Known rows, with every way that one mark hangs from another:
zomuk(rotu(kamatev(rabog(pizikud(kome))) limiv)): [ -4 -10  18   5   1   7 -18  -4 -23 -25  -4   1   8 -24  20 -31   2   7
  16 -14  12   9   6  -3  17]
pizikud(kome(kamatev(rabog zomuk)) rotu(limiv(kere))): [-13 -22  33  -4   5   5 -44 -10 -18 -30   8  -7 -10 -34   3 -32  -2   7
  19 -17  14  -7  13 -13  11]
kome(kamatev): [  8 -18   1  -6  -9 -11 -27 -12 -15 -12  -8  -7 -10   1   7  -2   0   9
   7  14   3   2   0  -1   1]
kome(kamatev(zomuk(rabog rotu))): [ -8 -29  10   7   5 -16 -21 -15 -15 -20  -7   4  -5 -15  10  -8   1   3
  -2   8  13 -10  -8  -3   3]
zomuk(rotu): [-10 -15  -4  12   5   6  -4  -2 -16 -17 -10   6   1  -9   9 -12  -4 -12
  19   6  10   3  -4  -2   5]
limiv(kere(rotu(kamatev(rabog(kome zomuk))))): [-17  -6  -1  -6   0   0 -15  -7 -22 -11   2  -5 -13 -21   5 -31   8   0
  15   2  -5  -7  14   5  -1]
limiv(kere(rotu(kamatev(rabog(kome pizikud) zomuk)))): [-21  -8   2  -5   3   4 -14  -9 -11 -13   6  -8 -17 -24   6 -24   8   1
  13 -10  -3  -6  17   4  -3]
zomuk(kamatev rabog(kome pizikud) rotu(limiv(kere))): [ -1 -18  28   8  22  -5  20  -8 -39 -35 -12 -14   1 -46  16 -38   2  10
  22 -17   9 -19   8 -12  38]
rabog(pizikud): [ -2  -3   0  -1   7  10 -10  -4   4 -11   0  -4 -16  -8  15   2   1  -3
   3 -11  -2   5   6  -4   0]
rabog(kome pizikud(rotu(limiv(kere))) zomuk(kamatev)): [ -5 -10   8  -6  21  18 -25  -2 -14 -27  -4  -7 -25 -41  19 -23   3  -1
   3 -24   3 -19  23  -6  23]
kere(rotu(kamatev(rabog(pizikud(kome)) zomuk) limiv)): [-13 -12   9   3  -2  13 -38  -6 -16 -20  -5   4   3 -22  11 -32   6   6
   3 -29   7   2   9   4   2]
pizikud(kome(kamatev zomuk) rotu): [ -2 -13  11  -1  14  -4 -59   2  -7 -21 -14   3  -9 -17   7 -18 -10   8
   3  -1   3  -3   9 -18  15]
kere(rotu(kamatev(rabog(kome) zomuk) limiv)): [-15 -19   4   1  -7  15 -35 -11 -24 -15  -8   5   3 -23   7 -33   4   7
   7 -17   8  -3   8  11   2]
pizikud(kome(kamatev(zomuk(rabog))) rotu): [-11 -18  17   7  11  -5 -45 -13  -9 -21  -5   5  -7 -23  11 -15  -7   9
   7  -9   2  -3   7 -21  12]
rabog(pizikud(kome) zomuk(kamatev rotu)): [ -4   3   6  10  24   1 -18  -2  -7 -27  -4   8 -18 -17  16 -14   3 -10
  -6 -15   3 -12   8 -17  20]
rabog(kome(kamatev(rotu) zomuk) pizikud): [ -2 -16  -2 -16  20  10 -46  -4  12 -11 -11   2 -28 -19  17  -8  -8  15
 -19  -2   3 -12  23   1  11]
zomuk(kamatev(rabog(kome)) rotu(limiv)): [ -6 -16  22   8   0   1   0 -19 -39 -26  -6  -1   5 -26   6 -37  -2   6
  22  -7  16 -12   1  -3  19]
kamatev(rabog(kome zomuk) rotu(limiv)): [-22 -19  15  -5   7  25 -32 -19  -6 -11  10  20 -13 -29  10 -35  -6   2
  -5 -10  14 -16  12  11  -4]
kome(kamatev(rotu)): [  3 -24  -6  -6 -10  -3 -33 -13  -9 -15 -10   1  -4  -2   8  -9  -7   9
   6   9  12   5   4   6  -9]
rabog(pizikud zomuk): [ -6  -2  -3  -1  16  10 -21  -1   7 -12   4   7 -27 -12  18   1   6 -13
 -15 -10  -1  -7   4  -1  -1]
kamatev(rabog(kome pizikud) rotu(limiv(kere)) zomuk): [-32 -22  25  -7  13  29 -23 -19   6 -18  21   6 -24 -40   6 -31   0   0
  -2 -27  18 -17  20  10  -7]
zomuk(rotu(kamatev(rabog(kome pizikud)) limiv(kere))): [ -8 -15  16  -3   1   9  -6  -4 -27 -25  -1  -9   0 -33  19 -35   5   7
  23  -8  12   2  12   3  17]

Rows:
[-14   1   4  -3   6  -1 -17  -3 -13 -17   6  -6 -14 -20   8 -29   9  -1
  11 -10  -5  -3  15  -3   0]	limiv(kere(rotu(kamatev(rabog(pizikud(kome) zomuk)))))
[  0 -29  19 -10   1  -6 -48  -9 -11 -20  -6   6  -5 -16   3 -29  -5  13
 -13   4  22 -12  -1  14  -7]	kome(kamatev(rabog rotu(limiv)) zomuk)
[ -4 -23   6  -2  -4  20 -14   1 -20 -25  -4  -3   0 -21  -2 -29   1  -7
  26  -6  18   2   7  12  -2]	kamatev(rotu(limiv(kere)))
[  2 -11  13   1  16  -8 -43   2 -12 -21 -13   5 -11  -9   1 -17  -4   4
   0  12   4  -8   5 -15  22]	pizikud(kome(kamatev zomuk(rotu)))
[-19  -3  24   0  17  14 -31 -12   5 -16  15  12 -17 -28  20 -23  -2  -1
  -8 -27   4  -6   9 -11   0]	kamatev(rabog(pizikud(kome rotu(limiv)) zomuk))
[-19 -20  20  -4   2  14 -19 -12 -12 -20  15  11  -9 -28   3 -38   3  -8
   5  -8  20 -12   4  14 -14]	kamatev(rabog(zomuk) rotu(limiv(kere)))
[ -9 -12  31 -10  -4   9 -22 -12 -21 -20  16 -14 -17 -38  11 -29  18  12
  10 -16   7  -7  18   8  11]	rotu(kamatev(rabog(kome pizikud) zomuk) limiv(kere))
[-28 -16  32  -1  12  21 -27 -15   7 -25  24   7 -18 -35   2 -32   2  -4
   0 -31  20 -11  16   3  -9]	kamatev(rabog(pizikud(kome)) rotu(limiv(kere)) zomuk)
[-28 -11   7  -3   8  15 -29 -26   4  -2  14  25 -19 -21  10 -26  -8   2
 -10  -1   5 -14  11   6 -14]	kamatev(rabog(kome zomuk) rotu)
[-15 -17  16  -3   1  20 -18 -16   3 -17   8   8  -3 -23  16 -27  -7   3
   1 -26  19   3   7  10 -15]	kamatev(rabog(pizikud) rotu(limiv))
[  2 -20   6 -12  24  13 -37   4  -3 -21 -16  -3 -21 -26  18 -13  -6  11
 -11  -5   9 -15  17  -4  28]	rabog(kome(kamatev zomuk(rotu(limiv))) pizikud)
[ -4 -37  18  -2   0  -4 -28 -12 -19 -27  -3  -2  -5 -25   2 -22   3   7
   4  -2  21 -12   1   9  -1]	kome(kamatev(rotu(limiv(kere)) zomuk(rabog)))
[-18 -25  23  12  20   6   2  -1 -14 -30   1   1  -6 -37   8 -21   8 -13
   7 -17  16 -14  -3  -2  11]	kamatev(zomuk(rabog(pizikud) rotu(limiv(kere))))
[ -3 -13  18  -3  16   9 -24   2  -5 -29   0 -10 -19 -22  10 -13   3   0
   7 -16   9  -5  15 -13  20]	rabog(pizikud(kome(kamatev(zomuk(rotu(limiv(kere)))))))
[-25  -8   7  -5   9  19 -20 -26  15  -2  13  14 -17 -22  19 -19 -13  10
  -4 -15   3  -2  19   2 -13]	kamatev(rabog(kome pizikud) rotu)
[ 13 -13  15  -6 -17   2 -15   5 -42 -25  -5 -22   1 -22   5 -28  19   8
  32   0   6   8   7  10  16]	rotu(kamatev limiv(kere))
[ -1 -10  26  -1  10 -11 -18  -2 -21 -25  -1  -9 -10 -28   0 -30   5   1
   3 -11  10 -15   1   0   5]	kome(zomuk(kamatev(rabog(pizikud(rotu(limiv(kere)))))))
[  0 -16  27  -3   1   3 -16  -3 -32 -25   2 -16 -10 -42  11 -27  20  12
  14 -12   4  -8  13   5  23]	rotu(kamatev(zomuk(rabog(kome pizikud))) limiv(kere))
[ -6 -16   0   0  10  19 -32   1 -25 -18 -11  10 -10 -28  17 -25   5  -2
   4   4   5 -13  11   4  27]	rabog(kome zomuk(rotu(kamatev limiv)))
[  5  -8  27  11  12  -7  -5 -15 -23 -30  -9   0   6 -31  13 -31  -1  16
   9 -27   7  -6   6 -11  18]	zomuk(kamatev(rotu(limiv)) rabog(pizikud(kome)))
[  1 -12  20   0  17 -14 -44  -7  -9 -18 -10  10  -9 -17   3 -23  -6  16
  -7   6   2 -11   6 -13  14]	pizikud(kome(kamatev(rotu) zomuk(rabog)))
[ -8  -5  -6  -6   8  18 -32  -7   2  -9  -8  -3 -15 -28  31  -7  -5  13
   7 -17  -7   8  25  -7  13]	rabog(kome pizikud(rotu(kamatev)))
[ -8 -16  17   4   7  -5 -40 -17  -6 -18  -1   9 -11 -15   3 -15  -3  11
   0  -1   4  -6   7 -12   7]	pizikud(kome(kamatev(rotu zomuk(rabog))))
[ -4 -15  12  -9  -4 -15 -30 -23  -8  -8   8   4 -17  -5  11 -10   1   9
  -9  11   5  -9  -3   1 -10]	kome(kamatev(rabog(zomuk)))
[  1  -1  15   0  17   8 -25  -1 -10 -32   2   0 -21 -25   8 -24   8  -4
  -1 -22   6 -15  17  -8  14]	rabog(pizikud(kome) zomuk(kamatev(rotu(limiv(kere)))))
[ -8   0  17   5  -1  -7 -12 -27  -8 -16   5   4  -6 -13   8 -24  -4  10
   5 -16   6  -1   9  -6  -7]	zomuk(kamatev(rabog(pizikud(kome)) rotu))
[ -1  -3   8   4  20  15 -34   9  -8 -29  -6   7 -11 -26  25 -19   7  -5
  -5 -18   7  -2  12  -9  25]	rabog(pizikud(kome) zomuk(rotu(kamatev limiv)))
